Each row comes from the steps of one walk. Every step used is in the known rows, and no mark comes twice. Write the walk behind each row, first mark first.
In the rows, zero is written as 128.
Known rows:
tipo, gipig, gubaf, tunu, teke, petuvez: [181  95 128 195 157 145 118 110 150 125 108 177 100 141 130 124 166 156
 120 153 137 162]
petuvez, metale, tunu, teke: [134  94 138 203  98 137 106 123 186 141  90 157 116 109 128 150 108 157
 112 156 199 165]
gipig, gubaf, tunu, teke, petuvez, metale: [161  96 134 203  89 149 127 127 168 152  94 164  87 143 117 146 119 153
 137 149 150 161]
teke, petuvez: [142  97 132 207 160 153 128 121 146 127 125 163  98 163 132 127 149 150
 124 155 132 156]
tipo, gipig: [122 111 156 193 111 148 121  82 128 106 111 155 134 141 138 107 119 156
 121 158 148 145]
gipig, gubaf, petuvez, metale, tunu, teke: [144  98 140 193  87 136 101 117 188 144  87 161 104 112 120 152 125 155
 122 155 179 173]
teke, petuvez, metale, gipig, gubaf: [133  99 171 186  85 135 120  72 160 140  99 158  95 151 132 122 157 120
 139 164  95 152]
gubaf, gipig: [110 106 131 207 126 150 123 143 155 102 102 153 106 165 120 107 138 151
 135 162 141 160]
tunu, teke: [140  92 148 205 136 144 128 120 162 126 108 159 114 136 132 133 128 159
  99 162 191 157]
tipo, gipig, gubaf: [128 105 183 183 105 141 116  75 139 104 110 157 121 146 140 110 164 132
 129 164  91 141]
petuvez, metale, gipig, gubaf, tunu, teke: [175  95 143 190 105 137 120 103 177 136  87 165 104 132 122 132 141 148
 119 153 165 164]
tipo, gipig, gubaf, petuvez, metale, tunu: [126 114 137 185  54 139  89 103 182 138  87 150 108 117 117 147 115 147
 151 148 143 174]
petuvez, metale, tunu: [111 104 138 200  73 141  98 120 188 138  94 142 120 119 126 151  99 144
 138 150 163 162]
metale, petuvez: [119 105 150 198  49 140 132 119 158 112 112 155 112 150 134 140 124 112
 117 160 152 160]
tunu, teke, gipig, gubaf, petuvez: [159 112 136 182 104 146 116 125 158 124 105 168  78 159 112 152 177 151
 136 156 118 183]
tunu, teke, petuvez, metale: [143  96 135 211  92 152 132 130 162 154  99 161  90 144 119 147 102 159
 128 152 172 160]
gubaf, petuvez, metale: [133 113 134 196  50 155 130 126 166 152  97 149  83 156 103 147  93 160
 150 146 166 175]
tunu, teke, gipig, gubaf, petuvez, metale: [147 110 138 192  50 150 124 132 168 149  90 160  77 149 104 161 121 154
 144 150 147 176]

Which walk is each row?
[138 100 124 209 114 144 109 158 167 125  97 165 112 125 130 184 136 156
 107 160 173 165] => petuvez, metale, tunu, teke, gipig
[172 109 145 179 113 145 115  94 157 104 102 157 116 150 124 115 163 139
 139 146 105 155] => tipo, gipig, gubaf, tunu
[181  93 126 196 157 142 120 105 159 134 106 176  93 145 128 126 168 148
 121 154 139 167] => metale, gipig, gubaf, tunu, teke, petuvez
[171 105 144 180  91 141 118  90 174 127  92 155 102 152 119 123 152 130
 145 147 113 161] => petuvez, metale, gipig, gubaf, tunu
[118 103 151 196  66 139 128  75 161 153  94 150 106 146 126 123  97 137
 133 159 166 159] => petuvez, metale, gipig
[156  91 130 209 166 149 127 124 152 132 117 171  98 146 133 131 150 159
 110 158 160 161] => tunu, teke, petuvez
[156 113 131 181 101 143 103 124 166 125 101 165  82 147 112 157 177 150
 137 155 119 186] => metale, tunu, teke, gipig, gubaf, petuvez
[165 101 118 206 141 149 122 159 158 112 103 170 109 144 127 171 155 158
 103 156 166 165] => gubaf, tunu, teke, gipig
[128 112 130 190  61 141  91 128 187 139  89 152 101 123 116 168 126 145
 148 149 139 177] => teke, gipig, gubaf, petuvez, metale, tunu
[140  96 170 187  88 133 119  73 163 143  95 162  94 144 132 124 156 124
 132 165 109 154] => tunu, teke, petuvez, metale, gipig, gubaf
[178 103 137 182 102 142 116  92 170 129  94 161  96 155 119 123 160 131
 146 146 107 162] => teke, petuvez, metale, gipig, gubaf, tunu
[129 110 139 189  56 142 124  76 164 159  91 154  91 150 113 126 102 144
 144 155 166 175] => gubaf, petuvez, metale, gipig
[181  92 127 200 163 147 122 121 159 129 111 175  93 147 128 131 169 154
 120 152 138 164] => gipig, gubaf, tunu, teke, petuvez
[142  97 165 195 125 141 119 126 154 109 107 165 105 148 137 155 186 133
 112 168 102 150] => tunu, teke, gipig, gubaf
[147 105 115 204 107 145 107 159 168 128  94 168 101 128 122 185 138 162
 113 156 174 176] => gubaf, petuvez, metale, tunu, teke, gipig
[136  93 140 201 129 136 104 118 181 128  99 157 123 113 134 143 128 156
 104 159 191 163] => metale, tunu, teke
